Known rows, with every step that occurs:
K-N-B: [ 0.11 -0.14 -0.18 -0.01  0.06 -0.06 -0.05  0.23  0.00 -0.11 -0.12 -0.09
  0.57 -0.18  0.06  0.05 -0.07  0.09 -0.03  0.25 -0.12 -0.50  0.01 -0.18
 -0.01 -0.19]
F-C-X: [ 0.01 -0.03  0.17  0.02  0.07 -0.03 -0.03 -0.04 -0.09 -0.19  0.42 -0.31
  0.07 -0.10  0.11 -0.11 -0.20  0.01 -0.25  0.23  0.02 -0.41 -0.03 -0.07
 -0.10 -0.27]
U-T-W: [-0.07 -0.15  0.12 -0.09  0.20 -0.10  0.00  0.30 -0.11 -0.01 -0.27 -0.14
  0.09 -0.18  0.03  0.08  0.05 -0.09 -0.21  0.08 -0.24 -0.40 -0.03 -0.13
 -0.13 -0.08]
T-U-B: [ 0.06 -0.08  0.08  0.13 -0.06 -0.01 -0.17  0.07 -0.23 -0.18 -0.11 -0.16
  0.22 -0.13  0.06 -0.06 -0.07  0.16 -0.21  0.34 -0.09  0.01 -0.29 -0.12
 -0.03 -0.31]
T-N-B-W: [-0.14 -0.12 -0.05  0.03  0.00 -0.17 -0.03  0.15  0.02 -0.11  0.04 -0.16
  0.42 -0.08 -0.01  0.13 -0.18  0.03  0.01  0.40  0.04 -0.34  0.06 -0.27
  0.08 -0.09]
N-B-W: [ 0.05 -0.12  0.04 -0.02 -0.10 -0.10  0.02  0.15  0.14 -0.16 -0.13 -0.17
  0.42 -0.05 -0.08  0.18 -0.04  0.17 -0.15  0.25  0.05 -0.36 -0.22 -0.16
 -0.04 -0.08]
N-T-W-B: [ 0.02 -0.22  0.09 -0.12  0.06 -0.08 -0.21  0.28 -0.14  0.01 -0.17 -0.19
  0.33  0.01  0.14  0.26  0.00 -0.04 -0.20  0.26 -0.06 -0.38 -0.13 -0.07
 -0.10 -0.05]
T-U-B-N-K-C: [ 0.02 -0.14  0.07  0.10 -0.12 -0.02 -0.21  0.03 -0.03 -0.23 -0.14 -0.02
  0.15 -0.18  0.04  0.04 -0.22  0.17 -0.16  0.25 -0.03  0.09 -0.31 -0.14
  0.12 -0.18]
T-W: [-0.04 -0.13  0.13 -0.06  0.07 -0.04 -0.06  0.28 -0.23  0.01 -0.15 -0.13
  0.10 -0.08 -0.03  0.00 -0.01 -0.10 -0.35  0.27  0.05 -0.28 -0.30 -0.07
  0.00 -0.24]
F-C-K: [ 0.05  0.15  0.15  0.00  0.06  0.09 -0.06  0.10 -0.14 -0.15  0.19 -0.14
  0.09 -0.03  0.05  0.09 -0.29 -0.02 -0.26  0.16 -0.04 -0.34  0.06 -0.05
 -0.07 -0.32]
T-N-K: [-0.09 -0.06  0.01 -0.11  0.00 -0.09 -0.03  0.29 -0.04 -0.03  0.10 -0.03
  0.26 -0.03  0.01  0.09 -0.27 -0.07  0.07  0.31  0.08 -0.11  0.26 -0.22
  0.11 -0.28]
U-B-N-T-W-Y: [-0.07 -0.10 -0.14 -0.04 -0.13 -0.16 -0.24  0.14 -0.12 -0.01 -0.19  0.02
  0.35 -0.12  0.19  0.11  0.02  0.23 -0.11  0.33 -0.17 -0.14 -0.35 -0.07
  0.06 -0.03]
W-Y: [-0.01  0.05  0.04  0.01  0.04 -0.20 -0.06  0.23 -0.18 -0.11 -0.07 -0.06
  0.09 -0.02  0.03 -0.13  0.15 -0.01  0.12  0.39 -0.16 -0.32 -0.14 -0.10
 -0.11 -0.43]
B-N-K: [-0.12 -0.12  0.03 -0.16 -0.11 -0.04 -0.01  0.22  0.14  0.00 -0.16  0.19
  0.17 -0.08 -0.02  0.12 -0.29  0.00  0.01  0.13  0.18 -0.04 -0.29 -0.10
  0.18 -0.12]
G-K-N-T: [-0.02  0.03  0.03 -0.03 -0.06 -0.06 -0.09  0.40  0.11 -0.06 -0.08  0.05
  0.44 -0.02 -0.03  0.01 -0.07  0.13 -0.01  0.24  0.01 -0.39  0.17 -0.09
 -0.20 -0.06]
U-T-W-B: [-0.07 -0.20  0.04 -0.11  0.22 -0.18 -0.09  0.23 -0.14 -0.02 -0.27 -0.13
  0.20 -0.18  0.00  0.10  0.09  0.00 -0.19  0.07 -0.30 -0.32  0.02 -0.16
 -0.10  0.00]
G-K-N-B-W-Y: [-0.02  0.07 -0.04  0.07 -0.09 -0.14 -0.08  0.33  0.14 -0.15 -0.11  0.05
  0.44 -0.01 -0.15 -0.05 -0.01  0.25  0.00  0.32  0.00 -0.37  0.12 -0.18
 -0.10 -0.01]
G-K-N: [-0.05  0.07  0.00 -0.02 -0.05 -0.09 -0.05  0.35  0.06 -0.07 -0.05  0.09
  0.41 -0.07 -0.12 -0.11 -0.05  0.16 -0.04  0.24  0.03 -0.30  0.11 -0.11
 -0.15 -0.13]
F-C-K-N-T-W: [ 0.08  0.09  0.09  0.03  0.13  0.15 -0.14  0.19 -0.14 -0.15  0.08 -0.18
  0.12 -0.06  0.12  0.18 -0.36 -0.06 -0.31  0.20 -0.07 -0.50  0.13 -0.09
  0.01 -0.19]
T-N-B: [-0.10 -0.14 -0.09  0.01  0.02 -0.22 -0.04  0.13 -0.08 -0.05  0.11 -0.16
  0.51 -0.05  0.06  0.07 -0.11 -0.02  0.05  0.37 -0.03 -0.32  0.13 -0.25
  0.00 -0.19]
F-C-K-G: [ 0.06  0.12  0.18 -0.01  0.11  0.12 -0.10  0.10 -0.25 -0.19  0.09 -0.12
  0.04 -0.02  0.03  0.10 -0.18 -0.04 -0.23  0.14 -0.12 -0.32  0.14 -0.04
  0.07 -0.35]
C-K-N-T-U-B-W-Y: [ 0.07  0.18  0.02 -0.04 -0.01  0.17 -0.25  0.38 -0.12 -0.09 -0.29  0.00
  0.16 -0.01  0.11  0.23 -0.19  0.10 -0.22  0.35 -0.11 -0.45  0.15 -0.15
  0.08 -0.03]
T-U-B-W: [ 0.01 -0.07  0.12  0.14 -0.08  0.03 -0.15  0.09 -0.13 -0.24 -0.18 -0.17
  0.13 -0.15  0.00  0.01 -0.13  0.21 -0.25  0.37 -0.02 -0.01 -0.35 -0.14
  0.05 -0.22]
N-K-G: [ 0.13 -0.07  0.17 -0.22 -0.03  0.07 -0.06  0.34 -0.12 -0.08 -0.18  0.06
  0.12  0.03 -0.08  0.13 -0.03  0.01 -0.02  0.11  0.00  0.01  0.18 -0.08
  0.21 -0.40]
W-B-N-K-G: [-0.08 -0.22 -0.09 -0.20  0.00 -0.19 -0.23  0.08 -0.08 -0.07 -0.17  0.16
  0.39 -0.08 -0.08  0.13 -0.03  0.18  0.04  0.13 -0.05  0.06 -0.13 -0.13
  0.25 -0.04]
G-K-N-T-U-B-W-Y: [-0.02  0.07  0.02  0.10 -0.10 -0.06 -0.19  0.35  0.09 -0.17 -0.17  0.01
  0.33 -0.03 -0.04  0.00 -0.08  0.26 -0.03  0.37 -0.04 -0.31  0.11 -0.15
 -0.09  0.01]
T-W-B-N-K-C-F: [-0.12 -0.26  0.07 -0.11  0.05 -0.17 -0.24  0.09 -0.09 -0.09 -0.08  0.04
  0.16 -0.14 -0.08  0.06 -0.12  0.02 -0.26  0.18  0.12 -0.13 -0.29 -0.14
  0.19  0.02]
G-K: [-0.08  0.08  0.13 -0.05 -0.13 -0.13 -0.01  0.30  0.05 -0.03  0.02  0.06
  0.33  0.03 -0.16 -0.11  0.03  0.14 -0.08  0.21  0.09 -0.17  0.01 -0.05
 -0.25 -0.18]
N-B: [ 0.11 -0.14 -0.03 -0.03 -0.07 -0.16  0.00  0.13 -0.01 -0.07 -0.02 -0.16
  0.55  0.00  0.01  0.08  0.05  0.10 -0.09  0.22 -0.05 -0.33 -0.12 -0.13
 -0.15 -0.23]

Rows:
[-0.08 -0.25  0.04 -0.14  0.17 -0.18 -0.13  0.21  0.04 -0.08 -0.28 -0.01
  0.14 -0.21 -0.03  0.19 -0.03  0.01 -0.15 -0.02 -0.25 -0.25  0.02 -0.18
  0.01  0.11] -> U-T-W-B-N-K-C
[-0.18 -0.18  0.05 -0.04 -0.01 -0.11 -0.13  0.23 -0.01  0.01 -0.28  0.04
  0.14 -0.07  0.14  0.18 -0.15 -0.11 -0.03  0.28  0.05 -0.36 -0.43 -0.08
  0.09  0.01] -> B-N-T-W-Y
[-0.14 -0.15 -0.01 -0.03  0.15 -0.19  0.03  0.21  0.07 -0.10 -0.14 -0.17
  0.32 -0.18  0.04  0.17 -0.07  0.00  0.04  0.17 -0.25 -0.44  0.23 -0.27
 -0.07  0.02] -> U-T-N-B-W
[-0.03  0.03  0.04  0.06 -0.11 -0.01 -0.16  0.35  0.12 -0.15 -0.16  0.01
  0.39 -0.05 -0.05  0.04 -0.13  0.26 -0.10  0.31  0.01 -0.29  0.09 -0.13
 -0.10  0.03] -> G-K-N-T-U-B-W
[-0.12 -0.25  0.10 -0.13  0.19 -0.19 -0.12  0.15  0.03 -0.11 -0.19 -0.02
  0.11 -0.23 -0.01  0.12 -0.06 -0.01 -0.14  0.00 -0.17 -0.29  0.01 -0.19
  0.02  0.10] -> U-T-W-B-N-K-C-F
[-0.16 -0.21 -0.13 -0.15  0.01 -0.26 -0.19  0.02 -0.07 -0.04 -0.10  0.10
  0.45 -0.14 -0.04  0.06 -0.02  0.17  0.01  0.18 -0.05 -0.08 -0.31 -0.11
  0.08 -0.02] -> W-B-N
[ 0.15 -0.09  0.15 -0.21 -0.09 -0.02 -0.03  0.27  0.24 -0.17  0.04  0.07
  0.12 -0.08 -0.08  0.17 -0.21  0.03 -0.05  0.03  0.06 -0.08  0.10 -0.08
  0.00 -0.31] -> N-K-C
[ 0.01 -0.13  0.07  0.10 -0.08  0.02 -0.22  0.06 -0.20 -0.19 -0.24 -0.02
  0.15 -0.12  0.04  0.02 -0.14  0.16 -0.14  0.29 -0.05  0.13 -0.28 -0.14
  0.23 -0.22] -> T-U-B-N-K-G
[ 0.06  0.14  0.06  0.02  0.11  0.13 -0.08  0.14 -0.12 -0.17  0.14 -0.12
  0.14 -0.10  0.07  0.09 -0.34 -0.01 -0.23  0.18 -0.08 -0.43  0.13 -0.08
 -0.01 -0.28] -> F-C-K-N
[-0.09 -0.08 -0.17 -0.08 -0.16 -0.15 -0.14  0.08 -0.08 -0.01 -0.10  0.09
  0.42 -0.20  0.10  0.02 -0.01  0.29 -0.11  0.24 -0.11 -0.03 -0.38 -0.05
  0.05 -0.12] -> U-B-N
[-0.10 -0.20 -0.11 -0.20 -0.04 -0.21 -0.20  0.08  0.00 -0.04 -0.10  0.14
  0.42 -0.08 -0.07  0.12 -0.10  0.19  0.02  0.14  0.00  0.04 -0.19 -0.13
  0.15 -0.01] -> W-B-N-K
[-0.01  0.01  0.07  0.05 -0.05 -0.03 -0.12  0.36  0.08 -0.10 -0.11  0.01
  0.39 -0.02 -0.03 -0.01 -0.11  0.12 -0.04  0.27  0.03 -0.34  0.13 -0.12
 -0.17 -0.06] -> G-K-N-T-U
[-0.11 -0.10  0.03 -0.12  0.16 -0.13  0.03  0.31  0.02 -0.03 -0.10 -0.07
  0.21 -0.15  0.05  0.14 -0.14 -0.07  0.09  0.11 -0.23 -0.28  0.37 -0.23
 -0.05 -0.12] -> U-T-N-K
[ 0.07 -0.16  0.23  0.03  0.01  0.05 -0.12  0.24 -0.06 -0.12 -0.16 -0.24
  0.20 -0.01  0.18  0.19 -0.14 -0.10 -0.08  0.30 -0.01 -0.34 -0.16 -0.07
 -0.16 -0.22] -> N-T-U
[ 0.09 -0.14 -0.06  0.05  0.07  0.07 -0.18  0.29 -0.07 -0.14 -0.22 -0.14
  0.40 -0.20  0.21  0.13 -0.17  0.06 -0.05  0.32 -0.15 -0.44 -0.01 -0.14
 -0.01 -0.16] -> K-N-T-U-B
[ 0.01  0.02  0.00  0.06 -0.09 -0.05 -0.17  0.33  0.05 -0.10 -0.10  0.02
  0.46 -0.04  0.00 -0.01 -0.08  0.23 -0.07  0.29 -0.04 -0.27  0.13 -0.12
 -0.16 -0.04] -> G-K-N-T-U-B
[-0.14 -0.11 -0.02  0.01  0.17 -0.24  0.00  0.21  0.04 -0.12 -0.16 -0.16
  0.26 -0.15  0.05  0.13 -0.02  0.00  0.11  0.23 -0.31 -0.46  0.24 -0.29
 -0.07  0.00] -> U-T-N-B-W-Y
[-0.11 -0.10  0.09 -0.10  0.02 -0.12 -0.06  0.18  0.08 -0.16  0.24  0.00
  0.18 -0.13  0.00  0.05 -0.32 -0.09  0.09  0.25  0.12 -0.19  0.28 -0.23
  0.11 -0.26] -> T-N-K-C-F
[-0.02 -0.14  0.13  0.11 -0.11 -0.03 -0.20 -0.03 -0.04 -0.26 -0.05 -0.02
  0.12 -0.19  0.05 -0.03 -0.25  0.15 -0.15  0.27  0.06  0.05 -0.33 -0.15
  0.12 -0.18] -> T-U-B-N-K-C-F
[-0.07 -0.10  0.03 -0.11  0.01 -0.12 -0.06  0.23  0.09 -0.12  0.16  0.00
  0.21 -0.11 -0.01  0.13 -0.29 -0.07  0.08  0.24  0.04 -0.15  0.29 -0.22
  0.10 -0.25] -> T-N-K-C
[ 0.06 -0.09 -0.15  0.04  0.05 -0.06 -0.06  0.26  0.06 -0.20 -0.21 -0.09
  0.43 -0.18  0.00  0.08 -0.08  0.14  0.00  0.34 -0.10 -0.53 -0.04 -0.22
  0.08 -0.11] -> K-N-B-W-Y
[-0.04 -0.12  0.04  0.14 -0.08 -0.03 -0.18  0.02 -0.16 -0.16 -0.17 -0.07
  0.21 -0.16  0.07 -0.03 -0.15  0.16 -0.17  0.33 -0.04  0.04 -0.42 -0.12
  0.08 -0.20] -> T-U-B-N
[-0.10 -0.23 -0.01 -0.12  0.04 -0.14 -0.22  0.19 -0.17  0.01 -0.20  0.02
  0.22 -0.06 -0.08  0.10 -0.08  0.04 -0.27  0.22  0.05 -0.06 -0.30 -0.14
  0.19  0.01] -> T-W-B-N-K
[ 0.04  0.15  0.18 -0.21  0.03  0.13 -0.15  0.31 -0.32  0.00 -0.24  0.09
  0.08  0.06 -0.04  0.14  0.06 -0.04 -0.23  0.16 -0.09 -0.29  0.17 -0.05
  0.13 -0.28] -> C-K-G
[-0.11 -0.16 -0.04 -0.04  0.17 -0.22  0.02  0.20  0.00 -0.06 -0.09 -0.16
  0.38 -0.16  0.09  0.12 -0.03 -0.03  0.07  0.15 -0.31 -0.43  0.28 -0.25
 -0.13 -0.05] -> U-T-N-B
[-0.10  0.02  0.25 -0.04 -0.11 -0.19 -0.05  0.14  0.22 -0.23  0.22  0.11
  0.22 -0.11 -0.16 -0.15 -0.04  0.12 -0.07  0.12  0.16 -0.28  0.03 -0.06
 -0.26 -0.15] -> G-K-C-F
[-0.09 -0.13  0.05 -0.12  0.16 -0.15  0.00  0.27  0.12 -0.10 -0.06 -0.05
  0.17 -0.20  0.04  0.17 -0.15 -0.07  0.09  0.06 -0.25 -0.31  0.39 -0.23
 -0.05 -0.09] -> U-T-N-K-C
